Each row comes from the steps of one path. Every step used is in the known rows, and no mark comes twice. Write the path behind each row, first mark first.
Known rows
k z u t: [ -3 -12   8  -6   1 -41   5  21 -29 -63  15 -41  12  -7 -26  40  18 -31
 -41  -9 -19 -16  11 -24 -16 -13  -4   8  22 -33  13  10  49 -52 -40  -2
 -16  24  18  -9 -15]
m x: [-22  -1 -38   8   1   3  34  23 -53 -28  -7 -18  16  13 -10  -4  -4  -8
  27  17   2  -7   6  17 -26 -11   8  -5   7   1 -20   8 -30   7 -11  -8
 -22  -8  -8  -5   2]
k z u: [-25   6  -1  11  -3 -31  18  17 -46 -43   3 -36  -7  -4 -13  18  11 -12
 -30   8 -13 -30   1  -8  10  -5  13  16  27 -31  15 -14  11 -21  -2 -26
  -3  -2  -4  -6 -11]
m x e: [ -8 -12 -29   3 -25  -5  16 -23 -35   4  -5 -24  -5  22 -11 -30  11  -4
  29  26  44   9   3  17 -28 -12  35 -22  26  37 -20  20 -23  -4  -1 -21
 -29  -9 -37  -8   4]
x m k a q t u: [ 29 -15 -15  46  44 -48   5   2  55 -11  -5  12  33  51 -26  31 -28  -8
 -24  -2 -15  14   6   9   1  -3  -6  40 -45   8 -38 -11   8 -36 -54  27
   8  29  57 -43 -18]
e x m k z f: [-34  -2  66  19 -47   7  35   4  42 -34 -13  -1   3  26  18  22  14 -16
 -23  11   7 -72 -27 -34 -12  15 -39 -11  -1 -30 -49 -19  -4  11  30 -28
 -22   6 -27   1 -16]
q t b: [  7  58 -57  27  42 -34  -8  12 -49 -20   4  -2   9   6   3  29 -13 -19
  26 -14  33  54  26   3 -13  15  -5 -36 -40 -12 -11  13  -5 -23 -13  41
 -19   6  23  12 -10]
q a k z: [ 11  -7  -4   5  50  -8   0  25 -23  19 -10 -11 -42 -32  27  -6   3  19
  -5 -12 -32 -14   0   6 -14 -14  -6  29  -4 -14  13 -25  22   0  11 -28
  31  -8  21  18  21]
a f z u t: [  8 -23 -22  -3  23 -17 -36  -1   5 -35  44  -5 -13 -16 -48  28  32 -24
 -22   6   4   7  11 -49  32   7  13 -17 -12 -14  31 -12  39 -33 -28  17
 -51  26  29   1 -12]
t b: [-12  56 -58  14  23   1  -3  10 -36  10 -10  -6   2  -2  -2  14  -8 -19
  18  -7  30  18  40   7 -13  -4   3 -31 -26 -17   3   5  -8 -18  -3  21
   1 -24   9   5  -3]
e x m k a: [-32  -1  25  22 -11  15  51  16  53  12 -20  14  43  27   0  17  11 -26
  17 -10   6 -10  -9  29   1 -41 -34  20  -3 -16 -40  24 -30   3  16  -3
   9   8 -22 -15   0]
b t: [-11  51 -37  29 -11  15  11  -9 -49 -23 -13 -22  19   2  -5   1  -1  -2
   8 -13  14  13  28  -9 -36 -23  14 -15 -13  15  45  26  13  -8   8  -2
 -33   5 -11  -3   1]
f z u t: [ -5 -11 -29   3  10 -34 -22  15  -4 -21  34 -51  -1 -11 -33  38  20 -34
 -24 -21   4 -16  26 -29   5  -6  17  -4   6 -20  13  13  35 -40 -36  15
 -60  22  41 -23 -11]
q a f z u t: [ 36 -49 -32  -9  81 -18 -66 -22  22 -13  50  -1 -28 -24 -36  16  27   0
 -29   8   2  21  -7 -61  35  10 -12 -12 -31 -17  48 -40  44 -45 -19   0
 -57  36  26  20  10]
p e x m k a f: [-27 -14  41  -8 -27  33  13 -29  47   8  -3  58  25  34 -11 -10  27   0
  22  13  34  35 -31  11  48 -16 -41   3 -27  32 -18   2  -8  22  29  -6
  16   8 -45  18   6]
m x e p: [ 11  -2 -21 -15 -51 -12  22 -41 -32  25 -27 -12   1  39   8   4  -3  25
  41  35  71  64   6  25   2 -19   3  -6  20  21 -30  32 -41 -19 -11 -15
 -63 -24 -58 -40  -5]
q a: [ 13  18 -67  -4  56  -1 -12 -10 -36  -4  -1  -6 -19 -28  10 -16   4  16
  11  -1  26  12  -5   1 -16 -13 -12   4  -4 -14  40  -5  -3  -8  11 -27
 -22   1  -2  16  26]
p e x m: [-39  23 -37 -11 -35  10  -6 -27 -20  12   4  -8  25  13  19 -11  37 -11
  31   7  58   1  -4  25  -9  -6   0  14 -10  19 -19  37 -42  33  28 -29
 -41   4 -43 -10  30]
k m x e: [-18 -42 -10 -18 -23   2  15 -22 -16  -7 -18 -41   8  46 -19 -28  -7  10
  11  35  -7 -16  -1   5 -33   8  45  -9  27  31 -41  30 -24   4   7 -17
 -17 -33 -21  -8  -3]
e x m k z: [-44  -4  42  22 -46   0  53   6  29  -4 -27 -24  25  33  20  31  22 -41
  -9   0  11 -64  -5   0 -19 -25 -45  18   3 -36 -49   1 -13  14  22 -34
   5  12   2 -14  -2]
p e x m k: [-50   6   2  12 -60  -1  32 -37   3  17   0  -7  23  39  12 -11  35 -14
  15  -3  45  -7  -5  23  22 -15 -27   2  -5  12 -34  29 -30  19  24 -30
 -19   5 -29 -12   9]
x e: [ -6  35 -47   2 -13  -1  -4 -27 -39   1  -8 -17 -18  -8  -2 -30  21   3
  15   9  63  16  11  12 -27  -8  35  -8  28  26  15  33  -4  -8  17 -18
 -14   0 -23  -9   9]
f a q t: [ 59  20 -52  19  64 -25 -55 -14 -18   7  20  19   5 -45  23   4 -24  21
   4 -13   6  40  19  12  -5  20 -13  -3 -23  -7  38   2 -18   6 -32  10
  11  37  48  17  19]
p e x m k z u t: [-31 -43  68  -2 -59 -42  13 -21  30 -24  21 -41  32  50 -18  34  37 -49
 -42  -2   2 -19  -6 -14  22 -19 -39   9   3 -13 -46  23  23 -43 -25 -28
 -25  31 -15 -18  -4]
x m k: [-30  24 -20  10 -24  17  62  14   3  -4 -31 -25  18  23  -1  -1  18 -38
 -20 -20  10 -34  -2  17 -22  -6   5   8   7 -18  -8  18  -6  10  11  -1
  12  -8  26 -33 -11]
p e: [-25  46 -49 -17 -21   5 -14 -22 -66 -18   9 -16  -4  -3  -4 -22  18  15
  22  -6  55  25   5  16   8  -4  17  -2  10  28  28  23   5  20  10 -11
 -19  -6 -13  12   9]
b t u: [-16  24 -35  38 -16 -24  -3 -15 -39 -24   3 -27  19  30 -28  23 -25   3
  13  16   3  12  30 -33 -33 -26  36  10 -32  15  38  -3   8 -47 -19  16
 -47  -6  -6 -27 -12]
u t: [  5  30 -43 -13  14  -4   2  12 -40 -40   5 -26  21 -16 -16  21   7 -20
   2 -21  24  18  24  -3 -44 -26  -8  -7  -1  -7  17  44  18 -25 -33  23
 -26  23  28 -12   1]
z f a: [ 20  35 -19 -25  12  13 -29   5 -20 -15  13  26 -19 -43   9 -17 -23  17
   6  -1  11   5 -20 -24  -8  39  10 -25  14  -5  52 -16  -2  15  13  16
  -7  -2 -16  20  -1]
p e x m k a f z: [-31 -30  42 -10 -34  37 -16 -23  80  32   7  36   6  32  -5   9  33  -7
  28  -2  48   2 -19 -11  58  -2 -29  -2 -33  31 -39 -12  13  40  35  -2
  -8  16 -10  16  -1]
m k: [-25  28 -11  28 -23   1  50   2 -27 -22 -12 -17   8  11  -8  -7   3  -3
  -4 -14  10  -6  14   7   2 -21 -20  -9  17  -9   2   7   5 -10  -2  -8
   9  -6  11  -1 -10]

Which path is each row?
[ -5 -13  28  12  10  33   7  14  49  -1  -4  33 -13   4 -32  18  -1   2
   4 -10   9  -1  -2 -27  47 -15 -22 -16 -10   7   4 -33  49  12  11  20
  26   5  31  26 -26]  m k a f z
[ 20 -79  -4 -11  30  -1  -3 -20   2  44  -7 -20 -28  27   4 -53  -6  34
   7  27 -58   7  -8  21 -14   4  41   9  10  35 -38   4 -32  -2  11 -23
   3 -36 -20   0  21]  q a k m x e
[ -7   7  17 -11   8  46  48  20  44 -12 -30  44  17  24 -26   2  17 -19
 -17  -5  -6  11 -35   7   9  -4 -10   6 -14   2   9  -6  16  11  23  23
  42  -7  12  -3 -15]  x m k a f
[ 26 -28  47 -15  15 -40 -13  36  -2  11  26 -14  -7 -44   1  26  -5 -33
 -35 -24 -76   5  12  -4  -6  -4  12  25  16 -26  25  -3  28 -41 -41  33
  46  12  35 -12   2]  f a k z u t
[-35  29 -26   5 -32 -12 -18 -40 -51  -5  19  -2   9   1  11 -15  20  24
  53   5  60  24  12  20  21 -25 -18   1  -5  24  -4  29 -35  16  15 -31
 -39  10 -51  20  24]  p e x
[ 14  23  -9  -8  17   8  -4  28 -28  51  -1  15  -9 -56  27 -22 -12   3
  22 -20 -36  16  12  35  -9  -5  24  18  10  -4  34   4 -25  14  -3  27
  47 -12  19  -2  16]  f a k
[-13  24   9  16   1  11  46  22   4 -17 -18   4  17   1 -17   3 -10   0
  13 -21   0  10   3  22  12 -40 -21   8  16  -5  -1   2  23 -12  -6  15
  35  -5   6  10 -22]  m k a
[ 37  24 -48  33  75 -21 -31   7 -11 -29  13  23  16 -17  -4  15 -15  26
  12 -22   7  52  19  22   3 -13 -13  12 -27  12   5  18   7  -4 -36  13
  -2  37  31  17  10]  k a q t
[  4   3  62 -28 -26  20  12  23  51  -4 -23   4  -9  -3  20  10 -12 -28
 -50  -7 -17 -57 -41 -39 -23  46 -11 -14  13 -25  10 -37  30  20  24   6
  37  -8  22   0 -24]  x m k z f a
[ -4 -15  -4   5  36   5 -22  19  23 -21  24  23 -15 -14 -40  16  18   6
  -4  10  -2  10 -12 -21  61   3  26   0  -7   1  34 -39  25  -4   9  11
  -8   7  -2   6 -16]  k a f z u
[ 52  20 -31  -2  39  15 -67 -17   8   3  29  39 -17 -55  14 -24 -28  36
 -13   9  -1   0   9 -19   8  36  -5 -23  -9   0  50 -30 -11  15 -10  -6
   3   8   5  25  10]  z f a q
[-14  22   6   0  -3  28  61  33  32  -3 -39  -1  30  19 -11   9   8 -34
  -7 -27  -2 -16 -14  29 -19 -17  -4  21   8  -7  -8  25  13   6   8  19
  30 -10  18 -24 -16]  x m k a
[-36   0  28   0 -40  17  23 -12  37  17  -9  14  37  38   1   0  17 -10
  27 -12  34  16 -12  36  26 -34 -29  17  -6  23 -41  26  -8  14  20  -7
   1   6 -38  -5   9]  p e x m k a
[-33 -11  33  16 -29 -16  58  18  12 -24 -21 -40   9  32  -9  22  27 -47
 -63  -3 -27 -61 -18  -3   6   5   8  25  22 -44  -9 -12  14 -16   7 -25
  16  -3  14 -32 -24]  x m k z u
[  3   8  31 -13   1   0  -1  40 -17  40 -11  -3 -22 -53  35   1 -16  -2
   6 -18 -47 -16  10  19 -16  -4  13  22  15 -19  22 -11   9  16   5  15
  72 -12  34   5  13]  f a k z
[ -9  28  28   6  -7   5   8  37 -26 -35  -3   9 -40 -24  17  -7  -2  16
 -12  -3 -31 -39   0 -18  -5  19  21  -5  11   0   0 -21  22  16  16  -1
  14 -16  -4  13 -18]  a k z f
[ 43  19 -54   4  38  10 -52 -15  -8  38   9  22   1 -52  18 -18 -16  21
   4  -6   0   4  37  15  -3   1  -8   4  -5 -11  47  -5 -17  16 -19  -6
  31   9  29   9  31]  f a q
[-28 -31  41  12  -7  39   9   8  92  24  -7  34  17  21 -11  29  22 -23
  17  -2  18 -21 -17 -10  33 -14 -38  -2 -34  -6 -36 -20  -5  27  28   7
  -4  18   4   1  -3]  e x m k a f z
[ 28  28   5  -7  13  12 -19  24 -12  18  14  40 -33 -56  22 -30 -17  24
   6 -10 -41  10  -9   0   3  30  29 -10   3   0  39 -18 -13  20   9  27
  23 -13  -5  13   1]  z f a k
[ 26  23 -46  18  56  13 -27  10   1  -2  -3  27  11 -29  -8  -3 -10  29
  12  -9   7  13  33  30   3 -23 -11  16  -7   7  18   2   4   0 -18  -9
  21   7  14   6  13]  k a q
[ 67  12  10   9  47 -28 -73  -2   4 -36  26  29 -24 -43  32  15 -38  32
 -26  -8  -3   4 -12 -41  -4  59 -27 -20 -16  -9  26 -38  21  12 -24  -1
   4  42  35  42   0]  k z f a q t
[ 13 -66  29 -26 -15   4  -2  -3   7  61 -10  -7  -9   6   3 -44 -27  10
  13  20 -69   0  -1  26 -19  15  63   6  30  35 -30  23 -36  18   3  18
  41 -42  -7 -12  14]  f a k m x e
[ 49   6  12 -10  25  13 -69  -9  19  -3  14  28 -27 -49  24  -2 -31  32
 -30  11  -9 -37   7 -36  -1  40 -20 -18  -3 -12  40 -50  24  23  -4 -14
  27   7  18  34   5]  k z f a q
[ 43 -71   3 -27   6 -10   6 -43   1  69 -23 -12 -29  43  19 -22 -19  61
  11  32 -31  58  -4  30  14  -7   8  23   0  21 -48  19 -40 -19   1 -21
 -31 -49 -44 -28  13]  q a k m x e p
[-13 -16  84 -25 -67   9 -20 -29  49  14   7  16  -7  14  39  -1  -2   1
 -11   8  19 -32 -45 -33  19  38 -39 -17   2   4 -23 -25  11  31  32 -18
   6   7 -32  21  -7]  p e x m k z f a
[ 12   9  66  -9 -24   5   2   6  19 -17   1   7 -22 -19  12   8 -31   8
 -28  -6 -20 -37 -25 -47   7  20 -26 -28  23 -23  16 -48  48  -1  10   9
  42   2  13  27 -25]  m k z f a
[   9  -50   38  -26    4   17    0   36    4    7    7   16  -15   -3
    3  -31  -48   32    1   14 -107  -23  -21   -5   -3   46   42   -6
    5    8  -21  -22  -36   30   -1   30   22  -41   -9   11   -5]  z f a k m x
[ 26 -60  49 -31 -18   8 -18  -9  21  32   9  15 -32   6   4 -56 -33  29
   3  31 -71  -1 -20  -8  -8  54  61 -22  28  41 -24  -5 -27  18  14  18
  21 -40 -30   6   0]  z f a k m x e
[ 31 -59  35 -48 -40  -1   5 -26   5  88 -24   0  -9  22  25 -14 -40  35
  18  26 -39  54   1  38  10   7  26  19  22  19 -39  30 -54   4  -6  18
   9 -55 -34 -36   4]  f a k m x e p
